What can hang from each mark
kelaga: kavu kuvup reti tuzos
kuvup: vukuz
tuzos: kelaga
nakad: fati retev
pirip: vukuz
mulo: bivan zokavot
kavu: kelaga
gobam: kelaga
nole: gobam
febipig: nole
fati: bigeb nakad reti
bivan: mulo zigu
gomu: bigeb tineg
meno: difev retev
reti: fati kelaga
retev: meno nakad zigu
tineg: gomu
vukuz: kuvup
zokavot: mulo
zigu: bivan retev

In the rows, 128 means zero.
Known rows, with every way that one mark hangs from another
{gobam {kelaga kavu kuvup {reti fati} tuzos}}: [ 94 134  79 203 116 123 175 113 157 153 206  78 110 154 116 143 164 113
 144 108  65 149  58 133 119 176 130 131 173  98  76 140  53 134 168 163
 128 115 122  61 209  47 115 126]
{kavu {kelaga {kuvup vukuz} reti}}: [ 92 123 109 155 125  99 150  89 160 142 189  98  98 170 125 119 134 113
 141 136 100 141  81 131 139 195 155 123 181 125  95 127  91 125 119 148
 129 106  76  84 184 112 145 132]
{kavu {kelaga {kuvup vukuz} {reti {fati nakad}} tuzos}}: [ 94 139  96 180 120  96 151 100 165 164 214  73 101 171 132 107 147 132
 170 128 102 158  62 128 116 208 146 134 157 119  73 145  57 136 122 147
 145 100 103  59 185  83 146 130]
{kavu {kelaga kuvup tuzos}}: [103 134 112 169 121 121 160 124 127 127 189 104 102 152 113 133 136 133
 153 119  92 137  70 119 119 184 146 112 167 116  94 142  73 123 135 121
 133 112  92  76 173  90 117 136]
{gobam {kelaga kuvup}}: [105 120 105 156 108 133 161 112 136 122 167 108 107 142 106 137 120 101
 113 124  66 140  93 133 137 176 153 118 181 112 122 161 108 131 144 137
 136 130 109  90 174  87 125 133]
{reti {fati bigeb nakad} {kelaga {kuvup vukuz} tuzos}}: [107 160  99 154 113 109 155  96 152 172 216  93  99 134 117 118 131 109
 170 140  77 172  97 141 125 211 151 146 145 116  97 182  67 148 129 126
 166 112 151  59 150  76 160 117]
{mulo bivan zokavot}: [ 99 145 134 165  82 119 136 134 109  93 183 116 118 127  86 112 117 116
 132 151  79 127 111 138 138 170 140  72 159 112 173 108 109 105 130 157
 156 134 104 110 116 111 118 122]
{meno difev {retev {nakad {fati reti}} zigu}}: [111 142 119 125 108  87 130  88 147  84 187 102  95 108  80 135 129 155
 129 122  52 150 119 184 118 197 189 103 120 120 185 152  97  82 124 124
 151 137 172 135 120 125 112 135]
{retev {meno difev} nakad {zigu {bivan mulo}}}: [112 137 149 171  79 115 124 116 142  90 175 130 103 117  93 128 167 132
 153 134  55 122 127 139 102 161 151 127 109  98 172 168 100  83 101 114
 175 152 169 119 146  97 104 135]
{zigu bivan {retev meno {nakad fati}}}: [ 99 124 158 175  66 116 185 131 131 111 215 151  79 106  92 152 173 143
 131 133  84 124  95 163 101 186 147 123 142  95 125 160 101  87  93 107
 151 127 164 121 128  94 147 147]
{gobam {kelaga kavu kuvup reti}}: [ 91 119  97 176 113 126 165 106 162 141 190  88 116 154 121 121 154 108
 117 112  64 134  78 133 133 171 141 126 192 111  99 139  88 125 165 172
 127 117  99  83 212  72 128 124]
{kavu kelaga}: [112 132 132 167 110 113 136 117 123 112 176 123 114 142  90 137 132 116
 140 145 107 122 112 116 110 183 158 117 156 111 118 142 116 107 119 134
 133 135  93 105 147 106 128 136]
{vukuz kuvup}: [112 125 125 138 104 108 156 104 140 112 167 132 107 125  85 144 130 113
 148 133  85 133 113 140 118 178 145 131 162 101 136 138 109 109 114 130
 133 124  96 130 148 106 124 135]
{kavu {kelaga {reti {fati bigeb}} tuzos}}: [124 144  85 187 111 132 145 117 134 135 231  94 115 141  92 123 144 121
 172 140  96 122 102 136  91 198 151 116 140 109  98 145  71 114 128 135
 135 111 120  77 154  92 135 107]
{gomu bigeb tineg}: [113 127 127 142 116 130 152 135  87 115 183 116 116 132  96 128 120 139
 158 153  81 128 142 146 132 185 137  83 159 127 142 127 107  94 128 140
 153 147  95 113 134  97 127 127]
{tineg gomu}: [113 146 127 137  96 100 138 129 130 103 161 129 111 149  78 119 126 113
 137 155  81 130 126 128 111 164 145 133 155 117 131 140 118 109 124 150
 130 109 112 119 143 104 117 119]
{zigu retev}: [107 126 142 149  73 109 162 124 152  97 187 146 107 118  79 143 129 108
 136 143  94 136 122 143 111 191 138 119 161 114 127 146 105 105 115 124
 141 140 120 106 157 121 142 128]
{mulo {bivan {zigu {retev meno {nakad fati}}}} zokavot}: [103 138 153 188  57 128 166 144 123  76 201 116 103 116  79 122 151 142
 128 147  67 148 105 152 135 208 141  68 131  98 184 133 117  88  99 144
 157 126 162 139 103  88 120 158]
{fati {nakad {retev {meno difev} zigu}}}: [ 99 144 137 135  83 109 132 121 176  73 173 102 105 136  85 105 131 164
 144 129  65 148 112 149 130 167 170 113 131 125 187 169  87 118 104 118
 148 147 150 131 148 102 106 149]
{meno difev retev}: [111 127 141 113 110  87 136  84 171  91 183 127 106 113  79 147 114 120
 132 118  85 134 139 131 124 171 159 117 144 112 159 136  87  96 126 126
 141 157 145 125 153 130 114 119]
{kavu {kelaga {kuvup vukuz} {reti fati} tuzos}}: [ 96 138  91 182 128  95 160  96 155 155 204  88  93 169 121 141 142 117
 167 132 101 156  63 130 125 200 144 129 161 113  71 129  55 133 120 140
 132 104  99  63 180  85 132 133]
{mulo {bivan {zigu {retev {meno difev} nakad}}} zokavot}: [ 93 136 156 162  76 128 134 120 154  70 194 116 116 113  80 113 141 126
 133 144  70 148 133 133 136 194 136  59 134  93 207 142 107  87 109 144
 159 148 170 136 122 118 108 139]
{retev meno nakad}: [100 127 135 172  82 126 129 116 117 110 159 118 101 138  99 136 162 127
 160 146  71 127 126 144 114 167 140 131 139  93 145 165 107 101 111 130
 160 130 131 117 134  89 110 129]
{meno difev {retev zigu}}: [110 142 138 115 107  93 127  95 167  87 175 120 107 118  69 146 114 131
 137 128  68 148 135 152 127 165 163 113 129 121 171 149  88  95 123 115
 146 159 150 126 152 137 101 129]
{gobam {kelaga {kuvup vukuz}}}: [ 88 125 108 145 111 107 155  97 153 131 167 101  98 159 119 140 126  84
 113 138  70 160  81 133 150 180 154 120 186 115 124 161 106 138 129 143
 137 132  93  85 169 100 143 136]
{pirip vukuz}: [102 128 120 153  96  99 146 110 136 103 161 132 105 140  95 132 116 115
 127 149  89 137 118 147 101 173 149 106 159  87 130 142  96 117 116 152
 164 139  94 111 145 105 127 126]
{bivan {mulo zokavot} zigu}: [135 133 139 167  61 103 146 130 141  57 156 107 127 132  75 122 123  91
 139 151  77 131 139 108 122 197 142  99 137 112 176 126 129 102 112 164
 162 151 121 122 146  86 110 134]
{nole {gobam {kelaga kavu kuvup {reti fati} tuzos}}}: [108 124  77 220 117 118 184 105 156 137 215  81 114 139 127 127 152 114
 151 122  70 136  53 122 129 183 127 149 163 110  75 159  38 128 163 156
 117 108 134  65 193  46 122 123]
{nakad fati}: [116 126 123 159  91 103 164 126 123  92 173 128 105 129  82 147 127 126
 133 139  77 126 108 161 118 180 164 129 153 110 130 129 108 110 117 132
 149 125 118 114 125  91 124 138]
{gobam {kelaga kuvup tuzos}}: [101 128  94 164 107 132 162 127 140 122 181  96 105 148 111 140 133 110
 129 117  60 146  66 129 124 170 146 105 173 110 115 160  79 133 151 129
 136 126 108  67 180  77 121 129]
{febipig {nole {gobam kelaga}}}: [113 101 103 199 102 131 141 110 132  94 191 132 121 112 105 123 110  95
 128 157  94 109 117 117 124 175 158 129 166 122 136 171 111 110 135 124
 116 143 105  98 115  91 141 131]
{nakad fati {retev {meno difev}}}: [106 124 131 143  96  96 173 113 157  58 181 126  90 126  77 151 125 155
 124 117  75 133 101 150 138 171 178 114 149 110 166 131  84 116  99 116
 125 139 152 144 125  79 109 155]
{zokavot {mulo {bivan zigu}}}: [126 134 130 171  86 126 134 120 134  95 146 115 130 132  92 102 122 122
 156 138  73 120 133 133 113 197 145 114 134 117 174 112 147  99 124 150
 148 123 135 108 139 104 116 127]
{nakad {fati {reti kelaga}} {retev meno}}: [129 137 122 159  88 101 169 110 137  86 181 127  83 113  69 147 137 142
 122 136  84 134  92 148 126 200 197 115 148 126 155 142 113 118 105 123
 115 119 162 131 120  56 142 162]
{zigu {bivan {mulo zokavot}} {retev {nakad {fati bigeb}}}}: [117 140 149 170  44 117 191 143 118  87 245 135  97  93  92 127 143 123
 120 130  76 122 113 145 108 217 140  85 147 103 150 148 108  82 108 134
 167 139 159 126 121  93 169 111]
{tuzos kelaga}: [114 137 133 169  94 121 128 109 133  93 157 134 119 134  76 141 124 102
 133 151  81 120 123 124  98 175 154 123 154  94 114 140 128 101 133 149
 157 126 124 122 159 110 123 117]
{zokavot {mulo {bivan {zigu {retev nakad}}}}}: [115 135 146 182  71 131 142 128 138 104 167 127 122 118 103 110 135 131
 159 132  71 134 133 130 104 222 129 100 133 107 162 132 144  85 118 143
 149 129 157 110 146 113 136 122]
{gobam {kelaga kavu kuvup reti tuzos}}: [ 88 125  85 183 112 124 166 122 168 141 203  76 114 162 125 124 167 118
 134 104  58 140  50 129 120 164 134 113 184 109  92 137  59 130 174 163
 125 112  98  60 218  63 125 120]
{fati bigeb reti}: [122 135  96 131  86 124 139  98 134 100 195 109 115 121  89  96 129 101
 138 149  74 117 134 169 109 199 169 122 153 131 171 153 119 110 127 139
 150 112 115 104 124 128 143 106]
{zigu {bivan {mulo zokavot}} {retev {meno difev}}}: [105 125 171 149  51 102 165 122 161  58 209 144 100 105  66 138 144 110
 115 133  97 126 123 120 123 178 129  99 152 100 173 142  93  87 100 124
 152 163 165 137 156  99 135 132]
{zokavot {mulo {bivan {zigu {retev meno {nakad fati}}}}}}: [114 128 148 192  61 134 163 134 127  88 174 125 104 121  87 120 155 158
 150 131  64 136 116 153 115 222 137 114 124  98 166 135 139  85 100 130
 146 112 181 135 125  77 129 150]
{gomu tineg}: [108 116 129 150  95 116 143 132 106 109 172 123 108 147  89 129 123 126
 148 147  81 132 130 141 130 166 142 104 162 124 137 131 113 105 118 150
 160 138 101 105 136  94 124 128]
{mulo bivan}: [109 138 128 166  93 120 137 122 124 110 180 134 119 122  94 112 129 117
 142 143  76 120 117 138 119 170 149 105 145 116 153 116 110 106 124 143
 154 126 108  93 127 117 123 126]

Rows
[106 165 102 176  80 115 161 120 172 131 227  81 118 135 107  87 150 152
 164 126  66 141 108 160 113 195 154 133 136 131 135 151  76 122 130 161
 146 121 137 103 165  89 132 119]	{kelaga kavu {reti {fati bigeb {nakad {retev zigu}}}}}
[104 137 156 168  55 130 158 135 148  73 193 122 113 120  67 113 139 115
 128 156  84 143 118 135 138 193 130  74 142 112 191 130 116  98 101 143
 148 133 142 130 128 109 117 152]	{mulo {bivan {zigu {retev meno}}} zokavot}
[135 126 149 178  56 110 154 124 162  83 174 137 119 114  95 130 147 101
 152 138  73 137 145 107  93 225 133 118 121 107 144 154 128  87 101 143
 161 148 146 109 164 100 134 133]	{bivan mulo {zigu {retev nakad}}}
[122 147 144 185  70 112 137 134 125 111 176 133 107 118 105 126 158 121
 157 140  60 119 118 135  90 175 148 120 115 109 144 154 116  86 109 126
 177 145 137  96 148 102 123 127]	{retev nakad {zigu {bivan mulo}}}
[ 94 144  92 162  96  83 179 106 193 140 213  80  89 159 138 110 133 144
 170 112  80 163  57 139 130 202 150 123 158 131  99 130  41 148 116 146
 140 109 118  66 183  81 144 126]	{kelaga {kuvup vukuz} {reti {fati {nakad retev}}} tuzos}
[ 92 103  95 182 115 115 159  86 150 119 191 118 102 132 135 121 106  86
 125 150  89 137  90 123 159 186 153 142 186 132 123 171  95 131 128 124
 117 126  90  85 129  96 151 139]	{febipig {nole {gobam {kelaga {kuvup vukuz}}}}}
[ 98 140 157 181  57 135 146 136 134  86 190 115 110 120  86 112 153 125
 141 154  73 146 121 133 130 199 126  65 133 101 190 143 117  88 105 149
 159 135 151 129 122 106 117 143]	{mulo {bivan {zigu {retev meno nakad}}} zokavot}
[ 85 145 110 190 116  94 159  69 168 150 182 104 105 161 114 141 150  96
 143 137  83 152  88 134 126 192 135 162 175  92  61 120  85 122 142 184
 150  98 121 103 202  85 128 121]	{tuzos {kelaga kavu {kuvup vukuz} {reti fati}}}
[113 134  91 193 124 122 166 110 136 145 204  96 102 153 107 138 139 132
 167 118  98 135  74 130 113 197 143 127 158 110  69 129  58 126 134 135
 132 103 115  68 185  75 114 129]	{kavu {kelaga kuvup {reti fati} tuzos}}
[105 128 122 123  84  99 135  94 182  69 186  99 104 126  94  87 135 150
 132 121  80 131 115 144 121 189 182 113 147 131 195 155  96 115 108 136
 136 131 146 129 141 104 128 138]	{fati {nakad {retev {meno difev}}} reti}
[119 132 141 187  73 124 164 136 129  93 177 129 114 114  95 121 133 149
 147 127  66 137 118 149 107 231 142 102 130 105 156 122 142  84 113 139
 147 120 167 121 127  95 139 137]	{zokavot {mulo {bivan {zigu {retev {nakad fati}}}}}}
[111 128 105 180 110 116 133 129 145 118 202  99 114 155  99 124 150 131
 160 134  98 117  81 121  92 178 152  98 153 114 100 127  79 107 135 139
 127 119  91  75 175  96 130 119]	{kavu {kelaga reti tuzos}}
[123 131 125 177  70 121 157 120 132  86 181 117 111 109  93 100 137 147
 138 128  66 134 116 166 102 248 159  98 132 119 177 122 152  82 116 146
 143 105 170 121 120 102 148 138]	{zokavot {mulo {bivan {zigu {retev {nakad {fati reti}}}}}}}
[115 165 131 163  65 129 170 125 151 120 225 111  93 114  93 100 148 151
 155 138  77 131 109 165 107 181 164 133 117 128 163 184  90 117  90 109
 156 131 171 117 124  99 130 140]	{reti {fati bigeb {nakad {retev meno {zigu bivan}}}}}
[122 154 163 148  57  90 155 126 140  86 197 121  97 111  73 135 130 120
 129 134  80 131 113 125 122 172 143  91 128 125 173 134 104  81 112 132
 158 162 143 128 153 110 122 129]	{meno {retev {zigu {bivan {mulo zokavot}}}}}
[119 137 150 167  60  99 157 133 125  83 189 129 109 117  87 128 133  99
 129 141  92 110 114 116 112 172 140  99 152 109 154 122 113  95 115 148
 164 152 119 112 145  94 134 119]	{zigu {bivan {mulo zokavot}}}
[101 116  82 201 113 121 174 115 165 125 212  77 118 146 137 109 155 119
 143 119  62 128  46 118 131 172 131 129 174 123  90 157  45 123 171 156
 112 106 110  63 203  61 132 117]	{nole {gobam {kelaga kavu kuvup reti tuzos}}}
[117 138  71 167 104 137 176 108 145 140 219  93 107 136 108 118 132 122
 173 118  66 133  99 168 118 194 138 136 152 116 100 140  50 132 141 133
 153  94 134  68 169  86 119 100]	{kelaga kuvup {reti {fati bigeb}} tuzos}
[125 135 128 130 126  82 131  72 145 107 193 123  95  89  78 152 124 137
 123 118  73 142 128 146 113 208 196 106 132 108 154 151 106  86 134 129
 139 142 194 129 124  97 140 127]	{meno difev {retev {nakad {fati {reti kelaga}}}}}
[121 133 108 147  84  88 178 117 143  72 186 119  92 120  89 129 120 141
 120 125  80 127  89 162 120 203 191 103 157 137 161 117 109 116 110 137
 122 120 122 121 120  94 138 146]	{nakad {fati reti} retev}
[ 87 161 115 185 126  80 169  93 148 171 189 108  94 144 116 170 158  98
 167 134  85 179  71 124 134 184 136 156 161  98  70 144  53 140 141 142
 142 123 134  62 174  54 131 137]	{reti fati {kelaga kavu {kuvup vukuz} tuzos}}
[ 85 139 113 168 105 107 174 123 146 130 189 101 107 148 122 131 160 128
 157 111  70 144  70 137 123 166 126 136 172 111  99 130  55 125 153 144
 146 112  98  72 185  78 108 128]	{kelaga kavu kuvup tuzos}
[115 166 108 188 110 115 155 113 128 150 216 113 117 115  87 153 159 102
 171 141  81 145 112 129 100 183 142 143 138  95  97 158  70 122 149 138
 145 130 153  76 148  60 133 113]	{reti {fati bigeb} {kelaga kavu tuzos}}
[101 128 139 133  86 103 143 110 179  77 182 110 105 132  95 107 131 152
 139 119  81 133 117 130 126 171 166 117 147 117 174 156  87 118 106 128
 142 146 145 129 148  96 120 138]	{fati {nakad {retev {meno difev}}}}
[119 128 160 182  35 120 153 134 145  60 173 115 109 125  77 132 157 108
 145 150  76 146 138 110 121 214 119  97 128  96 175 160 123  88  94 149
 162 151 157 139 151  76 120 142]	{bivan {mulo zokavot} {zigu {retev meno nakad}}}
[122 144 112 158  85 126 146 108 132 126 204 107 122 120  92 102 127 115
 158 146  82 132 146 155 105 200 150 149 135 112 134 172 105 119 118 139
 173 125 143 102 127 102 138 110]	{reti {fati bigeb nakad}}
[114 128 107 184 117 122 156  99 143 154 198  92 113 148 112 102 130 138
 154 121 104 132 101 132 116 211 151 145 160 117  76 147  90 124 126 151
 147 104 121  88 183  80 130 132]	{kavu {kelaga kuvup {reti {fati nakad}}}}
[120 122  98 186  97 120 148 128 138  91 192 105 118 128 105 130 131 105
 141 152  72 124  76 111 113 171 148 112 147 117 130 179  79 114 140 126
 122 139 119  79 146  83 137 121]	{nole {gobam {kelaga tuzos}}}
[ 97 148 119 175 120 108 165 118 141 149 185 111 107 134 111 147 157 120
 157 117  74 150  74 120 122 170 137 135 168 106  83 141  63 128 161 138
 140 119 124  67 189  58 123 130]	{reti {kelaga kavu kuvup tuzos}}
[128 145 144 170  68 106 150 133 138  98 178 140 110 118  86 126 144 111
 144 142  71 117 115 137  96 170 151 129 124 122 147 142 114  94 106 122
 166 144 127  98 154 106 124 136]	{retev {zigu {bivan mulo}}}
[125 135  95 162  84 130 143 106 152 134 215  96 125 127  96  86 131 121
 163 142  80 121 142 163 100 201 151 144 138 117 124 157  96 116 125 153
 167 113 140  94 149 102 143  98]	{kelaga {reti {fati bigeb nakad}}}
[108 150 157 153  60  97 157 132 157  45 187 119  94 121  74 132 132 139
 125 128  73 130 103 125 137 160 157  80 135 118 204 137  87  99  96 123
 145 167 158 144 145  89 105 146]	{nakad {retev {meno difev} {zigu {bivan {mulo zokavot}}}}}
[114 154 108 149 120 110 164  76 135 163 191 121  95 125 101 149 114  82
 151 150  84 165 125 147 146 208 157 155 159 112 103 166  94 141 119 127
 154 120 149  86 139  87 150 122]	{reti {fati bigeb} {kelaga {kuvup vukuz}}}
[ 82 152 108 151 113  78 144  91 174 161 201  78 104 147 133  96 168 118
 151 130  78 169  61 133 121 199 157 137 169 129 108 157  72 135 151 159
 146 103 115  56 180  74 162 131]	{fati nakad {reti {kelaga kavu {kuvup vukuz} tuzos}}}
[ 92 141 144 156  98 121 121 113 141 107 177 122 100 121  95 133 163 138
 150 141  61 127 119 165 108 146 159 118 123  96 170 173  94  89 108 107
 168 147 164 117 134 120 100 133]	{retev {meno difev} nakad {zigu bivan}}
[103 131 174 183  34 115 164 137 128  88 205 137  91 110  90 136 168 117
 135 140  90 125 114 118 110 189 115  97 144  93 152 156 107  81  97 133
 163 152 155 128 148  85 144 127]	{zigu {bivan {mulo zokavot}} {retev meno nakad}}
[118 136 100 127  78 123 129 103 146 109 204  93 122 122 100  61 133 119
 141 145  73 120 135 167 101 207 170 126 149 137 173 169 121 111 128 148
 163 108 119 100 128 125 157 104]	{fati bigeb nakad reti}
[134 153 118 163  98 127 137 104 128 146 201 120 121 106  82 117 123 108
 158 152  88 138 151 139 103 205 163 147 132 107 118 184 112 122 126 134
 166 133 169  96 130  80 153 113]	{reti {fati bigeb nakad} kelaga}
[ 93 134 105 180  95 102 148 129 163 121 202  95 120 151 108 122 175 126
 166 126  74 124  80 138  98 159 133 121 158 109 107 115  61 110 153 160
 139 117  96  72 188  85 121 111]	{kelaga kavu reti tuzos}
[119 159 151 167  51  94 169 152 140  67 189 123  98 120  87 130 123 129
 131 134  78 128  93 122 125 173 155  74 142 131 176 124 104 103 105 135
 147 161 125 121 145  95 125 138]	{nakad {retev {zigu {bivan {mulo zokavot}}}}}
[104 154 108 170 122  90 162  95 140 158 179 117  89 139 103 172 131  96
 166 143  86 175  83 133 132 191 148 143 153 105  82 151  65 143 125 122
 148 125 141  63 158  68 134 135]	{reti fati {kelaga {kuvup vukuz} tuzos}}
[ 97 119 140 148  83 104 167 101 155  88 222 138  84  94  87 132 165 143
 114 125  82 124 103 180 100 197 172 113 143 103 163 159  98  81 101 111
 147 126 184 129 122 114 147 141]	{zigu bivan {retev {meno difev} {nakad {fati reti}}}}
[107 142 146 182  69 117 168 145 126  80 204 121 112 109  87 123 130 133
 125 144  68 147 106 149 127 217 148  56 139 106 173 119 121  89 112 153
 159 133 149 125 106 105 132 145]	{mulo {bivan {zigu {retev {nakad fati}}}} zokavot}
[102 138  94 159 118 115 153  81 160 168 227  78 106 158 128  85 132 119
 154 138  99 147 103 143 130 224 155 146 162 125  92 161  86 134 116 152
 150  96 111  84 167 103 161 117]	{kavu {kelaga {kuvup vukuz} {reti {fati bigeb nakad}}}}
[ 87 143  90 163 111 102 176  76 166 164 216  89 102 152 128 117 151  98
 157 132  76 151 103 164 144 197 133 165 173 114  97 133  65 134 135 167
 147  99 112  84 173  95 139 109]	{kelaga kavu {kuvup vukuz} {reti {fati bigeb}}}
[116 150  94 124 110  92 192  83 154 120 211 109  77 121 109 124 109 122
 117 127  71 156  81 163 153 228 202 113 173 148 144 142 100 142 115 129
 121 102 138 103 125  87 177 139]	{nakad {fati bigeb {reti {kelaga {kuvup vukuz}}}} retev}
[106 149 128 169  78 141 158 133 108 117 211 116  89 117  93 122 170 151
 147 146  50 122 105 195 107 171 167 125 119 107 160 180 104  93 101 104
 171 115 162 122 102 100 126 135]	{retev meno {nakad {fati bigeb}} {zigu bivan}}
[118 135  94 150  90 124 149 108 110 103 203 104 104 115 102 106 141 130
 137 139  58 121 122 186 106 213 179 116 144 117 163 156 119 100 123 140
 159 103 136 114  98 107 146 112]	{retev {nakad {fati bigeb reti}}}
[102 118 109 189 113 120 176 102 142 118 185 102 117 131 129 120 138 105
 121 130  71 133  76 114 148 178 137 148 179 119 108 173  82 123 156 152
 119 123 112  93 176  70 129 133]	{nole {gobam {kelaga kavu kuvup}}}
[125 126 161 164  54 100 180 129 159  95 208 166 104  99  87 136 146 100
 129 130  97 116 117 117  91 195 134 125 146 116 124 138 110  90 102 122
 151 148 135  98 169 109 158 128]	{zigu {bivan mulo} retev}
[113 135 110 161  91 128 155 123 107 110 199 115 106 120 103 126 137 132
 147 137  57 124 124 170 113 195 162 120 141 104 141 157 110 103 122 133
 164 118 133 114 106  98 137 112]	{retev {nakad {fati bigeb}}}
[128 135  92 165  93 130 151 102 140 125 205 112 117 126  85 120 128 104
 160 145  80 119 142 166 109 193 148 139 143 111 123 141  94 115 124 146
 153 117 136  98 144 105 131 100]	{kelaga {reti {fati bigeb}}}
[100 135 130 141  97 118 120 112 148  78 155 116 109 137  67 136 138 130
 146 149  62 141 130 166 129 152 158 129 132 108 177 163  93 107 111 111
 156 143 146 126 140 111  88 144]	{retev {meno difev} zigu}
[113 145 135 167  83 119 140 131 131  82 174 107 128 127  84 104 119 106
 134 155  75 131 121 131 133 183 150  68 141 117 191 109 124 105 121 163
 158 136 116 113 118 115 108 135]	{mulo {bivan zigu} zokavot}
[ 89 121 162 151  84 115 151 107 161 105 208 149  93 102  96 143 164 127
 135 128  88 124 122 145 102 171 142 114 144  90 148 169  90  85 103 107
 152 150 172 118 148 124 134 127]	{zigu bivan {retev {meno difev} nakad}}
[139 148 103 141  96 109 174 108 136  96 211 123  95  99  79 125 112 130
 120 133  76 128 107 157 120 218 206 102 152 138 157 143 116 120 121 128
 121 118 154 115 112  83 166 132]	{nakad {fati bigeb {reti kelaga}} retev}
[ 98 138 143 142  98 115 134 113 153  93 178 129 102 123  75 132 149 128
 139 143  72 125 116 168 114 140 163 126 131 109 173 160  93  98 106 102
 158 145 154 118 141 122 101 143]	{retev {meno difev} {zigu bivan}}
[108 143 155 154  66 107 135 127 141  59 177 117 105 123  66 129 144 121
 129 145  70 127 119 141 128 154 147 101 130 106 195 147  97  92 104 124
 167 160 156 135 141  94 101 139]	{retev {meno difev} {zigu {bivan {mulo zokavot}}}}
